What can hang from each mark
K_810: K_247 K_480
K_920: K_13 K_516
K_13: K_247 K_920
K_516: K_920
K_971: K_247
K_126: K_112
K_247: K_810 K_971
K_630: K_516
K_480: K_126 K_724 K_810

Known rows, with every way that one mark hangs from another
{K_516 {K_920 {K_13 {K_247 {K_810 K_480} K_971}}}}: [-2.93  4.71  4.32 -0.35 -3.95 -0.58  0.27  4.45 -2.66 -4.11  1.29  1.07
 -6.31 -1.83 -5.94  3.52 -0.84 -2.19 -1.55 -0.45  3.17  0.29]
{K_247 {K_810 {K_480 K_724}} K_971}: [-0.62 -4.45  2.88  1.75 -2.92 -2.80 -1.82  2.95 -4.74 -3.33 -0.46  1.84
 -4.05 -1.30 -5.77 -1.76 -2.40 -1.33  3.97 -0.26 -2.05 -2.27]
{K_480 {K_126 K_112} K_724 {K_810 K_247}}: [-3.76  0.75  0.93 -4.22 -3.65 -2.86  6.21  5.57 -4.93 -3.65 -1.44 -1.87
 -2.18 -1.06 -1.98  0.28  0.05 -0.91  0.39  2.22 -0.90 -2.17]
{K_516 K_920}: [-1.63  1.11  1.80 -1.17 -2.36  1.48  4.98  1.90 -4.11 -5.35  0.97 -3.36
 -3.93 -0.72 -1.37  4.09 -1.38 -4.25  0.52 -3.16  0.80 -3.04]
{K_247 K_810 K_971}: [-1.16 -0.83  2.35 -2.24 -2.60  0.10 -1.68  3.14 -3.39 -2.39 -0.02  1.69
 -3.04 -0.15 -6.86 -1.86 -2.92 -4.99  2.13 -4.01 -0.51 -3.50]
{K_920 K_13}: [-3.37  1.24  0.34 -3.08 -2.48 -1.05  8.21  3.61 -0.60 -4.39  0.41 -3.34
 -2.24  1.98 -3.83 -0.16 -2.25 -4.32  0.97 -1.49  5.58 -1.63]
{K_810 {K_247 K_971} {K_480 K_126}}: [-2.71  1.62  3.42 -4.28 -4.34 -1.69  4.43  4.92 -4.01 -4.38 -1.41 -0.10
 -4.54 -1.66 -3.00 -0.94  1.14 -0.52  3.20  1.46 -1.54 -0.08]
{K_630 {K_516 {K_920 {K_13 {K_247 K_810}}}}}: [-0.57  4.65  1.91 -3.66 -3.40  0.76  1.48  3.51 -1.60 -5.23  1.94 -1.81
 -5.17 -4.24 -3.49  3.30 -0.72 -5.97 -3.14 -1.78  4.63 -1.15]
{K_247 {K_810 {K_480 K_126 K_724}} K_971}: [-2.30 -4.08  3.81 -1.08 -4.36 -0.62 -2.19  2.64 -4.86 -4.13 -1.20  1.27
 -4.67 -1.94 -4.90 -2.41  0.17 -1.01  3.32 -1.35 -2.66 -1.47]
{K_971 {K_247 {K_810 {K_480 K_126}}}}: [-2.51 -4.35  2.69 -3.82 -4.53  3.05  1.57  3.29 -4.60 -0.21  0.62 -1.05
 -3.32 -1.58 -1.92 -2.06  0.32 -0.65  0.76 -1.77 -0.08 -5.04]
{K_13 {K_247 K_971}}: [-1.08  4.61  4.29 -2.52 -3.51  0.25  3.54  4.18 -4.24 -4.94 -1.16 -0.52
 -5.24  0.08 -4.30 -1.27 -1.34 -5.35 -1.60 -1.12  0.28 -1.15]
{K_971 {K_247 {K_810 {K_480 K_126 K_724}}}}: [-1.94 -8.17  1.43 -0.88 -4.75  0.99  1.01  3.04 -5.39 -2.50 -0.06 -1.16
 -3.78 -2.29 -1.82 -2.43  0.48  0.50  2.22 -1.37 -0.86 -4.18]
{K_810 {K_247 K_971} {K_480 K_126 K_724}}: [-2.51 -1.97  2.05 -1.39 -4.61 -3.73  3.88  4.69 -4.75 -6.79 -2.06 -0.16
 -4.59 -2.19 -3.15 -1.49  1.29  0.24  5.06  2.36 -2.45  0.52]
{K_480 {K_126 K_112} K_724 {K_810 {K_247 K_971}}}: [-3.37  0.66  0.77 -3.88 -3.68 -3.25  3.78  6.25 -4.41 -4.84 -2.08  0.83
 -3.62 -2.49 -4.66 -0.18 -0.24 -1.32  0.61  2.21 -2.34 -1.30]
{K_480 K_126 K_810}: [-3.40  3.53  3.07 -6.70 -3.59  1.81  4.16  2.24 -4.06 -0.58 -0.87 -1.97
 -2.28  0.27 -2.51 -1.34 -1.30 -3.92  0.99 -1.16  0.24  0.04]
{K_630 {K_516 {K_920 {K_13 K_247}}}}: [-0.79  5.80  1.82 -3.90 -3.23  0.95  6.78  3.72 -1.45 -7.91  1.23 -3.57
 -6.03 -4.26 -1.47  4.18 -0.11 -5.56 -4.09 -0.03  4.92  0.01]
{K_630 {K_516 {K_920 {K_13 {K_247 K_810 K_971}}}}}: [-0.04  4.87  1.76 -3.52 -3.67  0.87 -0.87  4.30 -1.14 -6.75  1.38  0.71
 -6.51 -5.46 -6.34  2.83 -0.97 -6.33 -2.93 -2.04  3.05 -0.21]
{K_920 {K_13 K_247} K_516}: [-1.91  5.91  3.42 -4.17 -3.22 -1.75  7.12  4.78 -3.49 -3.81  0.01 -3.89
 -1.98  0.84 -1.66 -0.21 -2.05 -4.84 -2.32  1.88  3.47  2.22]
{K_516 {K_920 K_13}}: [-3.50  1.87 -0.08 -1.82 -2.63  0.23  6.90  3.04 -1.18 -6.38  1.22 -3.78
 -3.80 -0.07 -3.16  4.66 -1.40 -4.26  0.40 -2.45  5.24 -1.39]
{K_920 {K_13 {K_247 K_810 K_971}} K_516}: [-1.40  4.92  3.57 -3.63 -3.74 -1.91 -0.30  5.36 -2.96 -2.85  0.25  0.80
 -2.45 -0.27 -6.64 -1.45 -2.78 -5.49 -1.29  0.04  1.90  2.21]
{K_13 {K_247 {K_810 K_480} K_971}}: [-1.01  3.37  6.38 -1.24 -3.84 -0.53 -0.92  3.84 -5.10 -1.14 -0.25  2.04
 -5.26 -0.63 -5.03 -1.63 -1.65 -2.76 -0.79  0.00 -0.69 -1.80]
{K_516 {K_920 {K_13 {K_247 {K_810 {K_480 K_724}}}}}}: [-3.14  1.20  3.11  2.47 -4.14 -2.49  2.08  3.55 -3.84 -5.22  1.72 -1.96
 -5.23 -1.25 -3.14  3.22 -0.60 -1.21 -0.19  0.53  3.69 -0.12]
{K_13 K_920}: [-1.14 -0.46  3.43 -2.42 -0.73  0.03  7.17  1.41 -5.52 -3.61  1.87 -3.43
  0.09  1.09 -3.33 -0.02 -3.16 -4.54  3.17 -1.94  1.83 -3.21]
{K_920 {K_13 {K_247 K_810 K_971}}}: [-2.38  4.08  2.83 -2.87 -3.89 -1.14  0.80  5.04 -1.35 -4.00  0.32  0.96
 -4.03  0.74 -7.96 -1.93 -2.20 -5.94 -0.95 -2.24  4.44 -0.64]

Rows
[-3.01 -7.80  1.46 -1.51 -4.28  1.16  2.66  4.73 -5.47 -2.94 -0.08 -0.79
 -3.96 -2.79 -0.99  0.09  1.27  1.61 -2.03 -0.62 -1.13 -7.94]
{K_971 {K_247 {K_810 {K_480 {K_126 K_112} K_724}}}}
[ 0.38  4.17  6.65 -3.35 -1.72 -0.93  6.32  2.95 -8.33 -3.03  1.76 -3.91
  0.09  0.05 -1.16  0.06 -3.25 -4.82 -0.20  1.14 -0.09  0.54]
{K_13 K_247 {K_920 K_516}}
[-2.95  0.43  0.88 -3.76 -4.08 -3.26  4.07  3.50 -4.67 -3.12 -1.12 -2.20
 -1.92 -0.85 -2.58 -1.94 -0.51 -2.06  4.67  1.90 -0.39  1.60]
{K_480 K_126 K_724 {K_810 K_247}}
[-3.40 -3.73  3.56 -1.62 -3.58 -0.46  1.78  3.73 -5.70 -3.03 -0.79 -0.78
 -3.51 -1.20 -1.21  0.32  1.12  0.30 -1.53 -0.76 -1.22 -5.99]
{K_247 {K_810 {K_480 {K_126 K_112} K_724}}}
[-3.76 -2.77  3.41 -1.97 -3.57 -0.39  7.18  3.84 -5.56 -5.58 -1.79 -2.75
 -4.45 -1.17  0.92  1.25  1.76  0.92 -2.07  1.13 -1.12 -4.90]
{K_810 {K_480 {K_126 K_112} K_724}}
[-2.83 -1.97  2.04 -1.71 -4.53 -3.84  6.01  4.06 -5.22 -5.52 -1.30 -3.21
 -3.30 -1.07 -0.17 -1.05  1.28  0.81  4.71  2.42 -0.82 -0.21]
{K_810 K_247 {K_480 K_126 K_724}}
[-1.61  3.83  1.08 -3.32 -2.48 -3.16  3.16  4.63 -3.23 -1.46 -0.37  1.17
 -2.78 -0.65 -6.33 -1.43 -3.61 -3.38  3.96  1.84 -0.67  1.05]
{K_480 {K_810 {K_247 K_971}}}
[-0.63  2.60  7.77 -1.26 -2.09 -1.06  2.72  2.14 -7.34 -0.10  2.93 -1.02
 -1.35  0.69 -3.07 -0.91 -2.43 -2.22  1.18  0.31  1.87 -2.78]
{K_13 {K_247 {K_810 K_480}} K_920}
[-1.34  1.02  2.62 -1.41 -2.86 -3.58  5.03  5.19 -3.77 -3.57 -0.68  0.35
 -4.16 -1.06 -3.86 -0.69 -1.59 -0.67  3.79  2.71 -0.72 -0.95]
{K_810 {K_247 K_971} K_480}
[-1.62  4.83  3.46 -3.91 -3.64 -1.81  2.07  4.85 -3.50 -1.37  0.86 -2.27
 -1.11  0.96 -3.43 -1.28 -2.58 -5.24 -1.52  0.03  3.39  1.07]
{K_920 {K_13 {K_247 K_810}} K_516}
[-2.36  0.41  0.72 -3.74 -4.31 -3.31  1.94  4.50 -4.42 -4.53 -1.62  0.23
 -3.47 -2.04 -5.70 -2.37 -0.93 -2.22  5.06  1.44 -2.24  2.54]
{K_480 K_126 K_724 {K_810 {K_247 K_971}}}
[-1.26 -2.62  1.38  1.64 -3.17 -5.55  4.02  4.91 -4.64 -6.05 -1.21  0.22
 -4.32 -1.63 -4.07 -0.84 -1.43 -0.33  5.29  3.47 -1.84 -0.38]
{K_810 {K_247 K_971} {K_480 K_724}}
[-0.33  6.09  1.70 -3.63 -3.31  0.86  4.61  4.32 -0.90 -9.03  0.43 -0.83
 -7.41 -5.30 -4.42  4.00 -0.37 -6.04 -3.65 -0.27  3.30  0.95]
{K_630 {K_516 {K_920 {K_13 {K_247 K_971}}}}}
[-3.15  4.87  6.32 -5.87 -5.03 -0.63  2.26  4.74 -4.19 -0.73  0.26 -1.96
 -2.25 -0.30 -1.33 -1.35  0.48 -1.47 -1.64  1.83  2.18  2.53]
{K_920 {K_13 {K_247 {K_810 {K_480 K_126}}}} K_516}
[-4.04  1.27  4.84 -4.66 -3.16  1.50  8.00  4.12 -4.94 -3.10 -1.18 -2.48
 -4.02 -0.52  0.96  1.65  1.72  0.05 -3.73  0.12 -0.08 -5.52]
{K_810 {K_480 {K_126 K_112}}}
[-0.44  4.45  3.57 -2.51 -3.37  0.14  2.25  3.76 -2.15 -3.67  1.92 -1.16
 -6.01 -4.80 -2.12  3.80 -0.46 -2.83 -2.99  1.01  4.02 -0.66]
{K_630 {K_516 {K_920 {K_13 {K_247 {K_810 K_480}}}}}}
[-1.38  0.00 -0.07 -0.91 -2.70 -5.42  4.63  4.00 -4.58 -2.43 -0.24 -1.72
 -1.69  0.04 -3.70 -1.46 -3.21 -2.12  5.22  2.51  0.25  0.44]
{K_480 K_724 {K_810 K_247}}
[-2.33 -0.32  4.76 -3.97 -4.19  1.47 -1.48  2.94 -4.35 -1.53 -0.68  1.65
 -4.24 -1.18 -4.71 -1.92  0.09 -1.72  1.91 -2.20 -1.61 -2.06]
{K_247 {K_810 {K_480 K_126}} K_971}
[ 0.36 -1.55  6.63  1.84 -2.35 -3.10 -0.36  2.83 -7.75 -3.62  1.67  1.45
 -3.07 -1.20 -6.18 -1.45 -2.45 -1.96  2.87  1.11 -1.11 -1.08]
{K_13 {K_247 {K_810 {K_480 K_724}} K_971} K_920}
[-3.55 -1.80  2.11 -1.86 -3.90 -3.39  5.36  6.52 -5.28 -7.10 -2.31 -0.03
 -4.93 -2.81 -2.19  0.87  2.07  1.10  0.45  3.27 -2.60 -3.16]
{K_810 {K_247 K_971} {K_480 {K_126 K_112} K_724}}
[-0.92  1.55 -0.77 -3.94 -2.25  0.75  6.76  2.88 -0.30 -7.25  1.39 -3.45
 -4.74 -4.24 -2.06  4.57 -1.06 -5.06 -0.86 -1.56  4.41 -1.21]
{K_630 {K_516 {K_920 K_13}}}
[-1.51  4.77  5.50 -2.59 -3.75 -2.45  0.47  5.62 -3.50 -1.28  0.34  1.42
 -3.24 -0.68 -5.12 -1.18 -2.36 -2.40 -1.09  2.70  1.12  2.51]
{K_920 {K_13 {K_247 {K_810 K_480} K_971}} K_516}
[-1.14 -0.81  4.00 -1.15 -2.71 -0.50 -0.83  3.22 -3.81 -0.92 -0.04  2.33
 -3.98 -0.75 -5.56 -1.51 -2.57 -2.24  2.16 -1.14 -1.17 -2.96]
{K_247 {K_810 K_480} K_971}
[-3.79  1.88  3.32 -4.63 -3.80 -1.35  6.05  6.76 -3.99 -4.86 -1.70  0.57
 -4.72 -2.06 -2.17  1.28  1.93  0.68 -0.94  2.32 -1.73 -3.58]
{K_810 {K_247 K_971} {K_480 {K_126 K_112}}}
[-2.63 -3.84  3.70 -1.32 -4.40 -0.75  0.03  2.03 -5.46 -2.57 -0.49 -1.26
 -3.17 -0.58 -1.87 -2.03  0.27 -0.51  3.04 -1.30 -1.07 -2.35]
{K_247 {K_810 {K_480 K_126 K_724}}}
[-3.05  5.00  2.57 -1.53 -3.71  0.33  1.93  3.70 -2.25 -4.25  2.03 -2.18
 -4.07  0.18 -4.25  3.36 -1.17 -5.09 -2.01 -2.84  5.63 -1.35]
{K_516 {K_920 {K_13 {K_247 K_810}}}}
